In the rows, zero is written as 128.
Known rows, with every way that one mark hangs from another
K228(K656 K741(K764 K817)): [148 107 102 111  97 140 108 170 112  92 139 155 150 146  52 138  85  71
 167 103 122 164 147 140 142 141]
K764(K101): [142 114 127 129 168 133 120 143 113 133 114 106 131 135  83 114 149 122
 133 105 126 152 133 137 112 126]
K656(K228(K741(K764))): [138 107 124  89 138 132 123 218 138  99 120 114 125 126  82 141 116  85
 157 111 130 133 123 125 135  82]
K741(K225 K228 K764 K817): [134 112 128 109  87 134 143 154 117  91 167  84 128 131 101 125  83  30
 165  55 108 163 132 121 138  86]
K225(K741(K228(K656) K817)): [139 132 110 129  96 126 136 118  87  97 163  50 129 147  76 115  66  73
 144  80 138 165 171 125 138 104]
K817(K741): [144 129 123  96 151 124 125  89 133 133 148  95 138 146 157 122 145 109
 135 133 132 124 139 121 137 146]
K741(K225 K228(K656) K817): [135 131 117 136 108 133  93 113 113  95 163  99 131 142  93 122 105  38
 156  88 114 188 155 127 146 140]
K225(K741): [136 125 117 112 130 125 143 112 112 114 158  69 132 143 108 120  93 125
 144 102 133  94 144 118 124 121]
K741(K228(K656) K764(K101) K817): [142 105 121 135 102 138 137 194  71 109 125  99 133 131  16 117  91  48
 147  65 142 208 160 142 135  86]
K642(K741(K228 K764 K817)): [125 136 134 146  63 119 161 148 125  90 136  52 128 105 123 123  61  85
 142  46 120 173 152 133 150  84]
K240(K631): [149 137 121 120 117 120 137 115  89 138 110 137 141 153  82 129 108 118
 129 125 134 105 166 124 126 132]
K642(K240(K631) K741(K764)): [140 110 134 162  62 105 130 146 130  98  88 119 132 130 130 124  89 133
 145  52 134  88 188 135 146 130]
K228(K656 K741): [138 124 103 125 125 126  87 136 117 115 138 174 144 138  71 136 111  99
 157 139 127 135 161 140 140 184]
K741(K225): [136 121 126 115 147 132  97 103 139 115 157 125 135 137 132 129 131  98
 154 112 105 107 125 122 129 156]
K741(K228(K656) K764(K101)): [136 102 122 142 106 126 141 195  64 130 127 128 131 116  18 122  88  63
 152  84 151 158 174 137 137 112]
K642(K741): [126 142 133 154 118 119 124 102 148 110 124  85 135 109 147 127 109 146
 132  96 119 122 144 134 142 148]
K225(K656(K228) K741): [149 114 126 117 139 129 174 149 126 105 159  53 133 135  79 127 111 116
 146  95 157 107 106 106 132  57]
K656(K228(K741(K225 K764))): [143 101 124  75 154 137  96 200 142  88 143 108 131 132  82 141 120  61
 178  98 113 117 120 119 135 102]
K741(K817): [135 132 125 123 121 140 128 126 137 107 126  97 128 143 134 121 128 112
 125 105 116 181 115 132 126 101]
K101(K764): [125 132 128 142 114 111 142 117 135 130 117 112 130 102 106 130 116 145
 137 126 116 102 161 113 123 108]
K741(K225 K764 K817): [142 104 124 101 114 151 121 147 134  93 160 105 140 144 110 128 104  65
 166  71 100 141 110 120 132 104]
K225(K741(K817)): [143 126 115 109 124 138 139 114 119  96 157  43 132 154 115 113  93 112
 143  82 123 140 132 121 124  96]
K228(K656 K741(K764)): [140 107 103 119 106 131 109 173 100 111 141 182 147 132  48 142  82  85
 168 120 131 118 160 137 144 164]
K240(K631 K642): [167 149 120 126 128 121 133 124  64 143  99 169 131 150 122 134  89 131
 110 141 116 123 184 110 130 162]
K228(K741): [135 130 114 108 133 118 112 138 136 113 140 144 134 135 117 131 113 110
 151 122 113 132 135 133 127 154]
K240(K642): [146 139 127 135 141 129 122 135 107 130 119 157 116 126 165 129 109 139
 110 143 109 146 145 115 133 154]

Rows
[138 129 134 170  81 100 109 109 147 102  85 106 129 137 153 119 113 147
 134  68 128 105 191 137 141 154] => K642(K240(K631) K741)
[157 154 128 150  77 102 164 142  57 122 106 125 132 116 119 135  28 107
 124  83 118 121 215 113 151 144] => K240(K631 K642(K741(K228 K764)))
[149 108 111  87 120 141 105 153 141  81 167 123 145 152  98 132  94  55
 186  72  86 143 120 128 132 136] => K228(K741(K225 K764 K817))
[148 132 117 135  84 119 204 113 105  99 181  39 133 143  91 113  65  79
 146  55 141 158 120 114 132  64] => K225(K656 K741(K228 K817))
[136 117 119 106  74 127 183 155  87  92 165  40 125 136  88 117  46  64
 154  51 131 145 150 118 134  59] => K225(K741(K228 K764 K817))
[138 121 125  95 104 113 172 132 104 127 159  94 131 126 129 125  98  64
 148  99 144 130 155 118 146 106] => K817(K741(K228 K764))
[117 124 142 179  86  97  96 104 180  80 133  78 110 115 196 115 113  96
 156  39 107 131 175 133 149 158] => K642(K240 K741(K225 K228))
[176 156 121 135 126 127 100  82 104 103 120 101 144 151 143 127  77 109
 132  81  80 145 187 111 144 177] => K240(K631 K642(K741(K225 K817)))
[163  95 121  81 171 138 112 116 116 121 166  87 154 150  91 118 140  62
 176  83 115 110 137 119 131 141] => K817(K741(K225 K764(K101)))
[154 114 130 116 148 149 124 137 164  85 153  78 137 148 103 130 149  72
 154  83 117 171  77 114 134  70] => K741(K225(K656(K228)) K817)
[162  96 111  87 150 146  98 168 128  86 154 106 149 156  62 120 108  51
 191  54  87 165 122 135 119 133] => K228(K741(K225 K764(K101) K817))
[140 127 123  91 152 138  98 182 156  85 117  84 122 146 104 130 140  88
 141 110 119 191 113 130 129  80] => K656(K228(K741(K817)))
[156 169 127 153  99  98 145 110  73 126 104 115 127 125 136 130  50 116
 112  99 112 138 214 114 148 164] => K240(K631 K642(K741(K228)))
[127 128 119 140 116 119  97 113 103 114 165 131 131 127  89 131 103  54
 158 106 125 135 172 125 147 165] => K741(K225 K228(K656))
[143 109 116 100 101 144 159 147 108  92 158  56 136 144  86 119  66  96
 153  67 128 120 129 120 128  74] => K225(K741(K764 K817))
[129 107 119 129  90 125 122 155  85 111 167 147 137 119  61 135  76  38
 173  90 130 118 169 123 152 142] => K741(K225 K228(K656) K764)
[159 119 110 112 128 134 121 109 160  89 175 118 152 158 109 128 116  68
 178  79  95 158  95 126 130 145] => K228(K741(K225(K656) K817))
[159  98 123 103 110 147 189 189 120  82 159  41 137 142  57 126  84  86
 154  61 151 136  91 108 135  12] => K225(K656(K228) K741(K764 K817))
[150 153 130 158 121 132 118 116 133 103 113  91 123 123 185 125  92 142
 109 101  92 183 152 122 145 152] => K240(K642(K741(K817)))
[143 122 132 161  97 104  83  91 154  89 109 100 136 147 156 120 118 121
 158  52 108  87 189 130 144 180] => K642(K240(K631) K741(K225))
[141 109 129 118 107 132 160 191  91 109 125  74 124 130  61 113  95  54
 143  52 128 206 137 137 125  58] => K741(K228 K764(K101) K817)
[163  91 118 121 125 133 198 158  84 117 164  76 151 137  32 115  80 107
 165  55 150  93 114 115 120  80] => K225(K656 K741(K764(K101)))
[129 140 137 178  62  84 130 117 132  99  89  96 117 127 152 115  89 117
 133  53 133 129 210 137 147 140] => K642(K240(K631) K741(K228))
[155  93 130 107 121 155 149 181 148  81 159  85 139 139  72 134 120  55
 167  64 123 153  78 111 140  47] => K741(K225(K656(K228)) K764 K817)
[134  99 137 156  81 130  93 134 185  59 127  75 126 128 177 117 110  98
 166  23  95 136 141 134 148 129] => K642(K240 K741(K225 K764 K817))
